Every row comes from one small tree of marks. Brackets hold a mark, then the marks that hang from it, in the order of their numbers. Every link used is in the known rows. Which tree was each row made from?
Known rows
{Z_544 Z_637}: [ -5.3  -3.9  -8.1  -8.8  -2.6  14.0   7.6  15.3 -13.5  10.4 -27.7  -3.6
 -18.3  14.1 -12.6  11.5]
{Z_637 {Z_144 Z_611}}: [  9.7  -7.5   6.2 -24.2   0.6  18.2   1.9   6.5 -14.5  14.4  34.3   2.2
  -2.7  11.8  -2.3   4.8]
{Z_188 {Z_144 Z_544 Z_611 Z_637}}: [-10.3 -24.0  10.2 -22.3 -34.9  37.1  -7.0  21.4 -35.7  41.7   9.8   9.4
 -32.3  24.1 -12.1  14.3]
{Z_144 Z_544 Z_611 Z_637}: [  7.3 -32.1  13.9 -22.7 -28.8  51.5  -2.1  11.8 -31.3  30.9  23.8   2.6
 -18.1  21.3 -18.5  32.8]
{Z_637 {Z_144 Z_544 Z_611}}: [ 17.0 -25.5  14.5 -32.0 -12.1  29.0   8.4   8.1 -29.2  12.8  39.5   3.9
 -18.1  13.5 -10.3   5.2]
{Z_637 {Z_144 {Z_544 Z_611}}}: [ 17.3 -29.4   7.0 -21.3 -12.2  21.7  22.7   9.2 -38.1  -9.8  12.1   5.4
 -42.4   2.8 -18.5  -3.4]
{Z_188 Z_544}: [-10.8   2.2  12.6  -5.0   8.3  -9.5   5.1   1.6   4.6   5.3  -7.5  -2.4
  19.6  -8.3  -2.2 -12.8]
{Z_188 Z_637}: [ 11.0 -10.0  11.1 -12.2   5.9  -7.1   2.6  -1.1   6.5  -3.8  -7.8 -11.2
   8.9   0.5   8.3 -26.2]
{Z_144 Z_544}: [  8.1 -19.5   9.7  -8.3 -14.1  11.5   7.4   2.2 -16.5  -1.4   6.0   1.4
 -17.2   2.3  -9.2   0.6]
{Z_188 Z_83 Z_144 Z_611}: [  1.0 -21.7   6.6  -6.1  -5.6 -35.6 -13.8   8.9   0.2   2.1 -37.2   5.9
 -13.7   5.9   8.7 -49.3]
{Z_188 Z_83 {Z_544 Z_611} Z_637}: [ 19.7 -37.9  25.9 -24.5  11.7 -13.2  21.3   4.5  14.8 -28.2 -29.7 -25.8
  18.2  -9.5  -7.1 -56.6]
{Z_611 Z_637}: [  3.0   8.4  -2.3   1.4  -2.7  23.6 -28.7  17.5 -19.0  -7.8  -6.9   1.5
   7.3  10.8  11.4 -13.9]
{Z_544 Z_611 {Z_637 Z_144}}: [  3.3 -18.6  -9.9 -21.3  -3.7  26.3  25.3  24.4 -35.9  -0.2 -23.1  -1.4
 -48.1  14.0 -25.9  10.2]
{Z_144 Z_544 Z_611}: [  9.0 -29.7  15.4 -17.9 -19.7  25.8   2.8   9.2 -15.1  10.0  31.6  -4.2
  -7.3  12.5 -11.3  19.0]
{Z_611 {Z_637 {Z_144 Z_544}}}: [ 18.3  -5.9   6.1 -19.3  -8.4  38.4 -17.2  19.4 -47.0  -6.3   7.9   9.0
 -16.2  15.5   4.2 -23.6]
{Z_611 {Z_637 Z_144}}: [ 11.5  10.0  -1.7 -12.5   2.4  28.9 -23.7  17.7 -33.6  -4.7   3.3   7.2
  -2.9  12.8  11.6 -24.2]
{Z_144 Z_611}: [  0.5 -10.3   6.3  -9.6  -5.5  14.0  -4.5   6.9   1.6  12.0  25.5  -5.7
   9.6   9.8  -2.4  18.4]
{Z_144 Z_544 {Z_611 Z_637}}: [ 11.3 -22.6  13.8 -16.6 -21.4  47.0 -23.0  24.8 -31.5   2.9  25.1  -2.8
  -0.3  22.0  -0.7   7.0]

Which tree is each row?
[  4.2 -38.3   0.2 -14.7 -21.9  30.9  25.8  24.1 -35.9  -5.4 -24.0  -5.4
 -50.8  12.7 -31.5  19.3]  {Z_144 {Z_544 Z_611 Z_637}}
[ 10.6  -7.6  -3.7  -9.0  -4.0  32.4  -8.8  25.0 -38.5 -18.4  -2.9   3.1
 -21.6   9.3  -3.1 -13.4]  {Z_544 {Z_611 {Z_637 Z_144}}}
[  7.4 -37.1   6.3 -11.6 -28.8  43.7  13.2  12.7 -39.8   5.9  -6.8   4.9
 -45.1   8.9 -28.3  22.9]  {Z_144 {Z_544 Z_611} Z_637}
[  4.3 -33.7   8.5 -26.1 -22.0  39.0   9.4  23.0 -26.8  19.6   7.1  -7.7
 -24.0  24.8 -22.4  29.7]  {Z_144 {Z_544 Z_637} Z_611}
[-14.6 -22.8  11.7 -18.8   0.4 -32.2  -1.9  24.2  -7.3  16.8 -69.9   0.3
 -10.7  10.2  -4.3 -51.4]  {Z_188 Z_83 Z_144 {Z_544 Z_637} Z_611}
[ 19.2 -22.7  27.7 -26.5  17.0 -19.1  10.1  -3.7  22.1 -15.1 -24.2 -22.3
  35.5  -7.5   4.7 -64.5]  {Z_188 Z_83 Z_544 Z_637}
[  6.4 -31.3   4.1 -25.6 -19.6  10.6  10.9  21.0 -23.1   4.0 -36.9  -3.6
 -39.2  19.1 -15.3 -30.6]  {Z_188 Z_83 {Z_144 {Z_544 Z_637}}}
[  5.5 -12.8   5.9 -17.9 -12.0  20.3 -29.8  27.7 -10.9   1.1  -2.8  -6.0
   5.4  22.7  10.2 -35.9]  {Z_188 Z_83 {Z_144 {Z_611 Z_637}}}
[ 45.8 -47.8  28.5 -50.8  -1.1  16.3  12.6   2.0  -9.4  -8.6  19.3 -16.7
  -0.2  13.0  -2.4 -47.2]  {Z_188 Z_83 {Z_637 {Z_144 Z_544 Z_611}}}
[ 12.0 -30.1   7.9 -32.8   8.2  12.3  30.3  19.8 -16.8 -11.7 -37.4 -12.1
 -16.6   4.0 -26.7 -29.9]  {Z_188 Z_83 {Z_544 Z_611 {Z_637 Z_144}}}
[ -9.8 -10.7  10.3 -20.1   9.8 -15.6   5.3  17.2 -23.8  22.8 -40.3   8.0
 -10.6   7.0  -7.1 -19.4]  {Z_188 {Z_544 {Z_637 Z_144}} Z_611}
[-10.4 -19.5  18.8 -10.3   2.4 -45.1  -8.7  10.6   5.0   7.5 -44.7   4.2
   6.0  -2.0   6.8 -61.7]  {Z_188 Z_83 Z_144 Z_544 Z_611}
[ 34.2 -31.9  14.3 -21.7  -4.2   8.0 -24.9  15.5 -34.1 -17.2 -18.5   7.3
 -12.4  13.7   8.4 -55.3]  {Z_188 Z_83 {Z_611 {Z_637 {Z_144 Z_544}}}}
[ 11.0 -28.4   5.4  -5.2 -21.6  37.1  -4.7  24.4 -39.3 -21.3  -5.1  -0.5
 -28.0   8.6 -11.8  -2.0]  {Z_144 {Z_544 {Z_611 Z_637}}}
